Every row comes from one small tree of marks. The marks that hang from a mark follow it in brackets, in alphabetical order. Every link used is in the known rows. Which tree was each row made from?
Known rows:
W{M V{H} Y Z}: [ 2.23  0.59 -1.02 -0.21  2.47  1.47 -2.01  5.51  2.98 -2.78 -2.79  4.90
  0.60  2.14 -2.25  0.48 -0.98  1.34 -1.88  0.99 -0.31  0.92  3.17  1.14
 -2.54 -1.82 -0.49 -2.17]
Z{W{M{G{H}} V Y}}: [ 0.66  1.17 -0.14  2.50  0.96  1.40 -1.23  5.73  1.47 -2.82 -3.54  2.68
 -0.98  4.09 -2.50  0.51 -0.76  1.83 -1.76 -0.72 -0.72  1.22  3.23 -0.27
 -1.97 -1.39 -2.02 -1.05]
U{W{V{H} Y}}: [ 1.29  0.73 -0.18  0.83  1.60  0.05  0.65  3.98  0.67 -1.03 -4.27  2.20
  0.29  2.59 -2.38  0.73 -0.44  0.26 -1.37  0.75  0.17  0.28  1.65  1.06
 -2.31 -1.91 -0.68 -1.85]
Z{W{M{C G} V{H}}}: [-0.38  1.19 -0.58  2.51  2.01  1.22  1.49  4.01 -1.72 -1.18 -1.30  0.78
  1.30  1.26 -1.97  0.91 -0.71  2.29 -0.18 -2.64  0.07  1.62  3.03  0.59
 -1.26 -0.65 -0.22 -0.14]
S{W{M{C G} V Y}}: [ 0.99  0.97  0.52  2.80  0.15  1.12  1.47  2.52  1.92 -4.48 -1.83  2.46
 -0.15  1.50 -1.94  0.12 -0.58  2.22 -0.18 -2.26 -0.59  0.76  0.73 -0.20
 -0.86 -0.79 -0.43  1.08]
M{C G}: [-0.57  0.31  2.31  1.92 -1.11  0.31  2.34  0.11 -0.68 -0.10 -0.52 -1.76
 -0.48  0.08  0.44 -0.28 -0.10  0.81  0.99 -3.38  0.83  1.05  0.19  0.46
  0.39  0.18  1.50  2.55]
S{W}: [-0.28 -0.05 -1.28  0.35  0.05 -0.02  0.34 -0.56  0.06 -1.68  0.33  1.48
 -0.30 -0.24 -0.39 -0.75  0.15  0.50 -0.24  0.61 -0.20 -0.59 -2.19 -0.60
  0.16  0.32 -0.80  0.53]
G{H}: [ 0.13  0.16  1.09  0.11 -0.63 -0.10  0.21  0.37  0.45  0.52 -0.65  0.98
 -0.81  1.79 -0.36 -0.33 -0.07 -0.54 -1.07  0.47  0.58  1.09  0.17 -0.07
 -1.06 -0.09  0.46  0.28]
S{W{M Y Z}}: [ 2.10 -0.14 -1.33  0.27  0.43  1.29 -1.92  2.12  3.47 -4.22 -2.09  4.98
 -0.55  1.35 -1.34 -0.67 -0.55  1.67 -2.45  0.53 -0.89 -0.44 -0.07 -0.07
 -1.04 -1.16 -1.18  0.75]
Q{W{Z}}: [ 1.86 -0.26 -0.25  0.12  0.20 -0.17 -0.90  1.98  0.25 -1.65 -3.28  1.81
 -1.30  1.30 -0.07 -0.09  0.14 -1.04 -1.47  0.20  0.24  0.31  2.17  0.87
  0.59 -1.00 -0.02  0.59]
V{H}: [-0.60  0.22 -0.15 -0.09  1.11  0.27  0.44  0.74 -0.78  0.76 -0.19  0.25
  0.46  0.01 -0.66 -0.08 -0.16  0.72  0.00  0.37  0.92  0.49 -0.47  0.87
 -1.23 -0.14  0.50 -0.57]
B{Y}: [ 1.49 -0.18 -0.09 -0.31  0.18 -0.21 -0.47  1.01  0.31  0.79  0.43 -0.17
 -0.58 -0.09  0.27 -0.50  0.03  1.41  0.80 -0.23  0.20  0.16  0.69  0.52
  0.00 -0.27  1.02 -2.23]
U{D W{V Y}}: [ 2.01  0.39  0.55  1.14  0.29  0.38 -0.06  4.46  1.31 -0.84 -4.62  1.06
 -1.25  2.21 -1.79  0.95 -0.89 -0.78 -1.16  0.31 -0.06 -0.21  3.05  1.00
  0.27 -2.37 -0.92 -1.94]
W{Z}: [ 1.05 -0.34 -0.49 -0.74  0.31  0.42 -1.28  1.96  1.10 -0.74 -1.00  1.96
 -0.52  0.38  0.41 -0.54 -0.16 -0.26 -0.86  0.14  0.13  0.13  0.95  0.30
  0.13 -0.34  0.11  0.20]
Z{W{M{C G{H}} V Y}}: [ 1.04  1.28  0.88  3.25  0.21  1.22  0.39  4.43  1.30 -2.32 -3.44  2.15
 -0.67  3.94 -2.31  0.67 -0.93  1.66 -1.85 -2.24 -0.69  2.17  3.73 -0.11
 -1.91 -1.21 -0.43  0.90]
F{W{M Y}}: [ 1.63 -0.01  0.09  0.61  0.06  0.88 -0.60  1.06  2.62 -2.24 -2.43  2.77
  1.02  2.11 -1.23  1.27 -0.38  0.96 -1.92  0.01 -1.03 -0.96  2.10  0.25
 -0.83 -1.34 -0.34  0.41]
Q{F W{M Z}}: [ 2.23  0.14 -0.03  0.88 -0.54  0.56 -0.35  2.70 -0.24 -2.91 -2.91  2.53
 -0.59  1.09 -0.70  0.81 -0.31 -0.03 -3.41 -0.19  0.34  0.84  2.47  2.01
  0.55 -1.65 -0.45  1.41]
S{W{M{C G{H}} Y Z}}: [ 1.62  0.33  2.07  2.29 -1.41  1.45  0.53  2.47  3.20 -3.65 -3.14  4.34
 -1.94  3.17 -1.23 -1.26 -0.72  1.99 -2.61 -2.41  0.47  1.68  0.33  0.46
 -1.52 -1.06  0.63  3.70]
F{Q W{V Y}}: [ 1.28  0.31 -0.64  0.29  1.31  0.39 -0.30  1.93  1.38 -2.92 -2.59  1.37
  1.31  1.62 -0.43  2.29 -0.01 -0.36 -1.46  1.70 -0.98 -0.52  4.04  0.42
  0.15 -1.46 -0.12 -1.30]
Q{W}: [ 0.82  0.07  0.23  0.77 -0.13 -0.59  0.42 -0.07 -0.87 -0.99 -2.28 -0.13
 -0.72  0.83 -0.47  0.44  0.29 -0.90 -0.60 -0.01  0.18  0.11  1.09  0.43
  0.49 -0.64 -0.19  0.28]
U{D W{V{H{G}} Y Z}}: [ 1.62  0.29 -1.26 -0.65  1.41  0.53 -0.52  6.56  1.29 -1.50 -5.33  2.82
 -1.51  2.46 -1.89  0.44 -0.93  0.36 -1.56  0.36  1.19 -0.26  4.62  2.73
 -0.58 -2.63 -1.04 -3.14]
S{W{Y Z}}: [ 1.33 -0.19 -1.68  0.23  0.47  0.81 -1.66  2.08  2.94 -3.37 -2.42  3.93
 -1.38  1.07 -0.72 -1.27 -0.31  0.84 -1.81  1.10 -0.47 -0.60 -1.00 -0.15
 -0.41 -0.71 -0.89  0.89]
M{C G{H}}: [-0.45  0.48  3.41  1.99 -1.84  0.23  2.53  0.44 -0.24  0.57 -1.12 -0.76
 -1.39  1.82  0.07 -0.56 -0.16  0.35 -0.06 -2.95  1.36  2.18  0.27  0.50
 -0.73  0.12  1.90  2.88]
Q{F W{M{C} V}}: [ 1.93  1.04  0.53  2.26 -0.30 -0.10  2.47  1.74 -1.32 -2.61 -2.20  1.01
  0.73  1.01 -1.54  1.90 -0.44 -0.42 -2.16 -1.03 -0.15  1.91  3.34  1.62
  0.49 -1.34  0.47  1.12]

Which tree is each row?
[ 2.58  0.72 -1.14  1.37  0.74  0.38 -0.95  5.53  1.32 -3.94 -5.39  3.02
 -1.48  2.17 -1.30  0.57 -0.46 -0.74 -2.74  1.38 -0.11  0.95  3.01  1.84
  0.38 -2.07 -0.96 -0.23] : Q{F W{V Y Z}}
[ 0.27  1.13 -2.86  0.87  2.15  0.65  0.39  2.81  0.04 -2.11 -2.05  1.91
  1.36  1.81 -2.79  1.51 -0.76  2.50 -1.51 -0.94 -0.83  0.70  4.46  0.92
 -1.97 -1.08 -1.07 -1.44] : Z{W{M{C} V{H{G}} Y}}
[ 2.78  0.61 -1.04  0.87  0.65  0.43 -0.53  4.97  0.04 -3.87 -3.26  3.55
 -0.18  1.59 -1.33  1.24 -0.42 -0.52 -2.94  0.75 -0.10  1.14  3.85  1.77
  0.44 -1.85 -1.07 -0.56] : Q{F W{M V Z}}
[ 2.22  0.31 -1.82  0.08  0.82  0.97 -0.40  5.39  1.31 -3.45 -2.06  4.79
  1.18  1.72 -0.74  1.46 -0.51 -0.10 -2.73  0.93 -0.42  0.09  3.47  1.15
  0.36 -1.47 -0.74 -0.51] : Q{F{W{M V Z}}}
[ 1.89  0.54 -2.51  0.19  2.63  1.43 -1.73  4.92  3.07 -4.34 -2.52  6.37
  0.37  1.83 -2.65 -0.30 -0.82  1.88 -2.02  1.63 -0.46  0.27  1.06  0.53
 -2.39 -1.52 -1.34 -1.74] : S{W{M V{H} Y Z}}
[ 0.72  0.50 -0.65 -0.44  1.06  0.20  1.16  4.15 -1.21 -0.69 -2.35  1.18
  0.31  1.49 -2.24  1.69 -0.73  0.81 -0.92 -0.43  1.12 -0.17  4.60  2.24
 -0.51 -2.08 -1.22 -3.72] : U{D W{M V{H{G}}}}
[ 1.55  0.62 -2.31 -1.20  2.29  0.94 -1.78  5.07  2.46 -3.30 -2.34  4.42
  0.39  2.03 -2.05  0.66 -0.67  1.95 -1.50  0.51 -0.03  0.28  4.36  1.57
 -2.19 -1.56 -1.20 -3.06] : W{M V{H{G}} Y Z}
[ 1.70 -0.18 -0.83  0.10 -0.31  1.07 -0.27  3.11  0.99 -2.56 -1.83  3.77
  0.77  1.25 -0.13  0.94 -0.43  0.51 -3.25  0.09 -0.11 -0.24  2.04  1.50
  0.52 -1.24 -0.11  1.35] : Q{F{W{M Z}}}
[ 3.34  0.19  0.23  0.40  0.79  1.08 -0.24  2.61  2.82 -3.98 -3.04  3.73
  1.93  1.99 -0.60  2.57 -0.60  0.13 -3.02 -0.17 -1.29  0.63  6.36  1.00
 -0.27 -2.12  1.23  0.74] : F{Q W{M{C} V Y Z}}
[ 2.16  0.68  2.60  2.66 -1.54  1.25 -0.19  4.94  1.52 -3.81 -5.90  2.94
 -2.81  4.01 -1.43  0.01 -0.65  1.00 -4.13 -1.31  1.16  1.98  2.43  2.50
 -0.93 -2.40 -0.28  2.44] : Q{F W{M{G{H}} Y Z}}
[-0.41  0.93 -2.80  0.10  1.47  0.28  1.24  4.10  0.10 -2.53 -3.07  2.18
  0.71  1.83 -1.66  1.38 -0.28  1.26 -1.28  1.27  0.63 -0.47  2.18  2.30
 -0.70 -1.19 -0.88 -2.09] : Q{F{W{V{H{G}} Y}}}
[ 2.30  0.72  1.37  1.72  0.31  1.49 -0.22  4.92  2.96 -3.56 -3.00  2.97
 -0.51  2.11 -1.13  0.29 -0.91  1.49 -0.68 -2.75 -0.40  1.50  3.90  0.77
 -0.94 -1.43  0.45  0.89] : W{M{C G} V Y Z}
[ 1.62  0.94 -1.57  1.95  1.38  0.91 -0.37  2.68  1.33 -2.31 -2.24  2.20
  1.12  1.96 -2.30  1.46 -0.90  1.14 -1.79 -0.89 -1.96  0.91  3.85 -0.39
 -1.08 -1.17 -0.80 -0.12] : Z{W{M{C} V Y}}
[ 1.20  0.45  0.46  1.60 -0.77  0.13  0.97  0.66 -1.42 -2.24 -1.99  0.58
  0.06  0.69 -1.09  1.30 -0.18  0.16 -2.53 -0.33  0.17  0.74  1.44  1.72
  0.41 -1.32 -0.60  1.08] : Q{F W{M}}
[ 3.70  0.40 -0.03  0.53  1.33  0.70 -2.01  3.60  1.79 -4.97 -4.32  3.14
  0.08  2.08 -1.31  2.23 -0.36 -0.27 -3.26  1.11 -1.02  0.76  6.42  1.42
 -0.37 -2.70 -0.72 -1.25] : F{Q{W{M V Y Z}}}
[ 3.25  0.31  0.79  0.70  0.63  0.12  0.39  1.69 -0.16 -3.56 -2.65  1.85
  0.93  0.99 -0.43  2.41 -0.20 -0.89 -2.61 -0.67 -0.49  1.83  6.74  1.39
  0.50 -1.88  1.07  0.59] : F{Q{W{M{C} V Z}}}
[ 4.04  0.25  1.38  1.25 -0.25  1.09 -0.02  5.15  2.72 -1.91 -5.06  3.44
 -0.59  2.63 -1.92  1.18 -1.49 -0.30 -2.76 -1.55 -0.29  0.91  5.71  1.60
 -0.06 -3.05  0.44  0.15] : U{D W{M{C} V Y Z}}
[ 0.92 -0.24 -1.26 -0.02 -0.27  0.61  0.03  3.17  0.47 -1.70 -2.08  2.72
 -0.03  0.94  0.55  0.28 -0.15 -0.39 -2.53  0.62  0.35 -0.29  1.01  1.45
  1.22 -0.86  0.29  1.48] : Q{F{W{Z}}}
[ 1.98  1.40  0.57  2.68  0.71  0.54  2.18  2.91 -0.26 -2.82 -4.08  1.88
  0.82  1.90 -2.90  1.78 -0.89  0.82 -2.88 -0.52  0.34  2.30  3.20  2.59
 -1.49 -2.16  0.73  0.67] : Q{F W{M{C} V{H} Y}}
[ 2.49  0.70 -0.12  0.53  1.76  1.34 -0.43  4.24  2.79 -2.12 -2.66  4.21
  1.06  2.01 -2.11  0.59 -1.15  1.29 -1.86 -0.55 -0.21  1.87  3.68  1.39
 -2.32 -1.66  0.98 -0.23] : W{M{C} V{H} Y Z}
[ 2.34  0.31  0.87  0.93  0.42  0.68 -0.09  6.14  0.76 -3.11 -3.40  3.32
 -0.37  2.49 -1.03  0.56 -0.29  0.63 -1.16 -2.05  0.03  0.34  3.72  0.67
 -0.66 -1.83 -1.28 -0.65] : U{W{M{G} V Z}}
[ 1.20  1.09  1.23  3.14 -0.52  1.31  2.54  4.10  1.16 -3.69 -3.24  1.67
  0.68  2.28 -1.43  1.66 -0.76  1.54 -1.45 -2.48 -0.23  0.87  2.99  1.54
  0.00 -1.56  0.52  1.89] : Q{F{W{M{C G} V Y}}}
[ 1.73  0.18 -0.37  0.50  1.05  1.18 -0.64  6.07  1.85 -3.55 -2.40  4.03
  0.41  2.46 -0.54  0.79 -0.25  0.62 -0.38 -1.28 -0.24 -0.20  4.04  0.41
  0.07 -1.21 -0.75 -0.78] : F{W{M{G} V Z}}
[ 0.10  1.01 -0.38  2.05  0.92  0.96 -0.46  5.05 -0.32 -1.91 -1.77  2.16
 -0.50  3.17 -1.79  0.53 -0.46  1.25 -1.19 -0.95 -0.29  1.30  3.11 -0.44
 -1.28 -0.70 -1.86 -1.23] : Z{W{M{G{H}} V}}
[ 1.51  0.52 -1.40 -0.30  2.49  0.98 -1.82  5.40  2.46 -1.82 -3.21  3.87
 -0.17  1.91 -1.61 -0.21 -0.70  0.64 -1.04  1.50  0.13  0.82  2.29  1.09
 -1.93 -1.38 -0.25 -2.07] : W{V{H} Y Z}
[ 2.29  0.21 -1.26 -0.62  1.37  0.79 -1.83  4.28  1.96 -2.56 -0.77  4.02
  0.66  1.21 -0.84  0.57 -0.49 -0.02 -1.13  0.48 -0.76  0.53  3.58  0.10
 -0.62 -0.97 -0.80 -1.78] : W{M V Z}
[ 2.05  0.54  0.27  0.70  1.06 -0.09 -0.06  1.10 -1.06 -3.35 -1.71  0.53
  1.15  0.77 -0.94  2.78  0.11 -0.58 -1.71  0.75 -0.69  0.72  5.16  0.85
  0.21 -1.66 -0.66 -1.68] : F{Q{W{M V}}}
[ 0.57  0.67  2.33  2.55 -1.62  1.41  1.17  3.28  1.53 -2.71 -3.70  2.20
 -0.81  3.80 -1.33  0.72 -0.60  1.60 -3.19 -1.25  0.68  0.76  1.01  1.64
 -1.07 -1.62 -0.06  2.18] : Q{F{W{M{G{H}} Y}}}
[ 0.75  1.01 -2.69  1.17  3.14  1.33 -1.57  4.60  0.78 -2.09 -2.55  3.13
  1.33  2.11 -3.11  1.15 -0.90  2.06 -1.88  0.99 -1.14  0.47  3.04  0.32
 -2.44 -1.47 -1.94 -2.59] : Z{W{M V{H} Y}}
[ 1.40  0.68 -0.42  0.11  1.06  0.56  0.31  4.69  0.53 -1.55 -4.03  1.90
 -0.13  2.31 -2.95  1.63 -1.03  1.47 -1.61 -0.26  0.72 -0.26  4.79  2.39
 -1.22 -2.74 -1.46 -3.58] : U{D W{M V{H{G}} Y}}
